What can hang from each mark:
komo: vedol
musa: dedeki komo pitamo
susu: vaba
dedeki: disezo musa vedol
vaba: dedeki susu
vedol: dedeki komo pitamo
disezo: dedeki
pitamo: fopa musa

Every row comes from one small tree of marks. Brackets hold a mark, then the marks that hang from it, in alphabetical order. Every link used is in the known rows. Which tree was each row made from?
In the rows, 128 means zero.
Known rows:
{dedeki disezo {musa pitamo} vedol}: [126  47 154 112 119 129 198  89 153 162 105 123  54  87 183 115 163 125
 117  91]
{musa {dedeki disezo {vedol komo}} {pitamo fopa}}: [154 118 147 109 134 149 190 127 144 182  95 127  93 127 134 150  91 163
 142 117]
{susu {vaba {dedeki disezo {vedol komo {pitamo fopa musa}}}}}: [125 114  78 115 158 108 131 110 111 119 128 120 153 159 105 143 102 132
 133  94]
{vaba susu}: [126 132 113 120 133 113  66 100  92  48 155 150 133  22 100 158 192 120
 104 135]
{pitamo fopa {musa {komo vedol}}}: [137 157 125 114 134 127 191 118 129  98 180  83 225 157 146 106 165  82
 133 175]
{susu {vaba {dedeki disezo {musa {pitamo fopa}} {vedol komo}}}}: [138 100  95 118 162 124 133 111 115 121 120 140 114 130 132 142  85 141
 133  65]
{komo {vedol {dedeki disezo musa} {pitamo fopa}}}: [104 141 132 115 102 111 153 129 140 146 120 128 109 174 158 106 152 119
 121 158]
{dedeki {musa {komo vedol} {pitamo fopa}}}: [151 137 168 122 129 144 189 128 138 111 146 149 101 120 161 107 134 127
 130 116]
{vaba {dedeki disezo musa {vedol komo pitamo}} susu}: [143  72 134 130 127 147  26 147 123 134  97 142 125  58 130 147  98 169
 113  69]
{vedol {pitamo fopa}}: [116 161 103 112 104 102 121  96 119 126 136 103 143 195 101 130 158 119
 121 164]
{musa dedeki {komo vedol} {pitamo fopa}}: [166 181 182 111 139 164 219 156 122 122 135 151 109 132 117 135 120 170
 142 127]
{dedeki disezo {vedol pitamo}}: [ 96  74 125  92 103  96 156  85 135 153 108  94  89 130 136 129 199 118
 109 128]
{vaba {dedeki musa} susu}: [137 115 114 149 135 150  23 143  96  82 131 163 135  45 125 148 111 145
 108  86]
{vedol dedeki komo {pitamo fopa musa}}: [121 189 137 157 123 114 102 159 162 172 121 126 152 205  80 109  67 124
 167 208]
{komo {vedol {dedeki disezo} pitamo}}: [ 88 150 132 111  98  94 154 139 133 131 123 147  99 160 121 116 165 123
 121 172]
{vaba dedeki susu}: [126 133 109 135 133 135   9 141  88  76 140 153 151  54  93 165 122 152
 106 107]
{dedeki {vedol komo {pitamo musa}}}: [119 115 139 126 114  90 146 127 160 130 133 134 138 133  87 118 144 115
 155 163]
{komo {vedol {dedeki {musa {pitamo fopa}}}}}: [111 150 149 128 114 114 158 135 142 120 141 159 102 133 150 111 144 118
 134 160]
{vaba {dedeki disezo musa} susu}: [133  92 105 132 132 154  35 141  95 104 113 145 128  45 152 149 113 143
  92  73]
{pitamo fopa {musa {dedeki vedol} komo}}: [148 143 135 133 147 153 198 118 126 118 154  79 194 137 143 111 159  91
 145 157]
{disezo {dedeki musa vedol}}: [120 116 135 162 100 126 105 135 150 151 132 140  93 120 157 136 133 134
 115 110]

Which tree is each row?
[139 128 131 135 124 134 167 105 134 126 136 145  97 128 155 114 123 116
 130 124]	{dedeki {musa {pitamo fopa}}}
[109 162 143 157 114 130 100 110 135 163 114 113  81 192 126 107 135 124
 137 166]	{vedol {dedeki musa} {pitamo fopa}}
[131 116 134 120 122 156 130 162 127 152 111 134 114 150 169 124  79 145
 113  86]	{vaba {dedeki disezo {musa {komo vedol} {pitamo fopa}}}}
[115 168 152 166 116 116  91 174 160 160  96 183  59 157 101 103  66 127
 160 167]	{vedol {dedeki musa} komo pitamo}
[139 122  98 125 137 137 192 117 137 148 132  82 200 148 161 116 125  85
 140 159]	{pitamo fopa {musa {dedeki disezo {vedol komo}}}}
[145 127 128 122 145 156 206 115 126 134 142  66 188 137 165 112 160  91
 134 147]	{pitamo fopa {musa {dedeki disezo vedol} komo}}
[131 135 171 128 141 150 176 145 113  94 125 146  72  66 131 127 174 116
 139 116]	{musa {dedeki vedol} komo}
[121  45 132 112 122 119 158 122 162 153  97 133  74  70 206 109 133  88
 124  93]	{dedeki disezo musa {vedol komo}}
[126 101 135 131 133 134  10 125 102  86 137 138 143  41  95 165 147 160
 114  98]	{vaba {dedeki vedol} susu}
[152 168 179 106 139 142 165 114 124 119 156 118 110 136 102 140 142 156
 130 136]	{musa komo {pitamo fopa}}
[110 152 148 164 133 123  87 174 157 138 111 188  59  97 142 108  66  95
 156 158]	{vedol {dedeki musa} komo}
[114 126  89 124 152 101 116 104  98  87 137 146 118 141  82 147 130 137
 133  93]	{susu {vaba {dedeki {vedol pitamo}}}}
[129 103  98 116 158 127 133 101 102 111 123 120 113 142 133 135 125 135
 122  63]	{susu {vaba {dedeki disezo {musa komo} {vedol {pitamo fopa}}}}}
[127 168 106 135 112  91 145 164 151 125 132 163 167 173  67 111  83 109
 156 187]	{vedol komo {pitamo musa}}
[149  73 132 126 128 153  23 138 124 141  98 123 140  69 141 151  96 170
 112  70]	{vaba {dedeki disezo musa {vedol komo {pitamo fopa}}} susu}
[126 146 144 148  99 122 109 132 147 162 145 101 142 173 109 144 142 155
 119 139]	{disezo {dedeki {vedol {pitamo fopa {musa komo}}}}}
[127  86 123 123 125 135  43 125 107 122 118 112 159  78  99 158 145 169
 105  98]	{vaba {dedeki disezo {vedol {pitamo musa}}} susu}
[152 103 144 130 142 170  58 149 100 111 115 150 112  46 132 152 102 176
  98  64]	{vaba {dedeki disezo {musa komo pitamo}} susu}
[117 165 127 140 121 118 113 157 161 197 103 108 144 206 107 111  69 120
 150 195]	{vedol {dedeki disezo} komo {pitamo fopa musa}}
[127 115  92 113 160 119 141 100 101 108 135 108 147 156 107 140 131 134
 126  88]	{susu {vaba {dedeki disezo {vedol {pitamo fopa {musa komo}}}}}}
[118 150 101 103 102 103 203 133 130 121 139 125 180 184 130 111 156 109
 126 170]	{komo {vedol {pitamo fopa {musa {dedeki disezo}}}}}
[123 124 137 162  92 122 105 134 152 162 126 136  92 150 137 134 131 149
 116 115]	{disezo {dedeki musa {vedol pitamo}}}
[148 166 123 126 140 148 212 137 122 105 160  98 212 152 149 106 145  90
 141 166]	{pitamo fopa {musa dedeki {komo vedol}}}
[ 99 156 122 140 116 121 136 109 135 181 117  77 135 216 116 110 143 118
 128 193]	{vedol {dedeki disezo} {pitamo fopa musa}}
[137 156 120 123 141 133 173 108 124 103 175  77 213 154 139 110 161  79
 132 172]	{pitamo fopa {musa komo}}
[128 117  94 134 156 112 119 121 112  96 127 163 110 130 103 136  97 133
 142  80]	{susu {vaba {dedeki musa {vedol komo pitamo}}}}
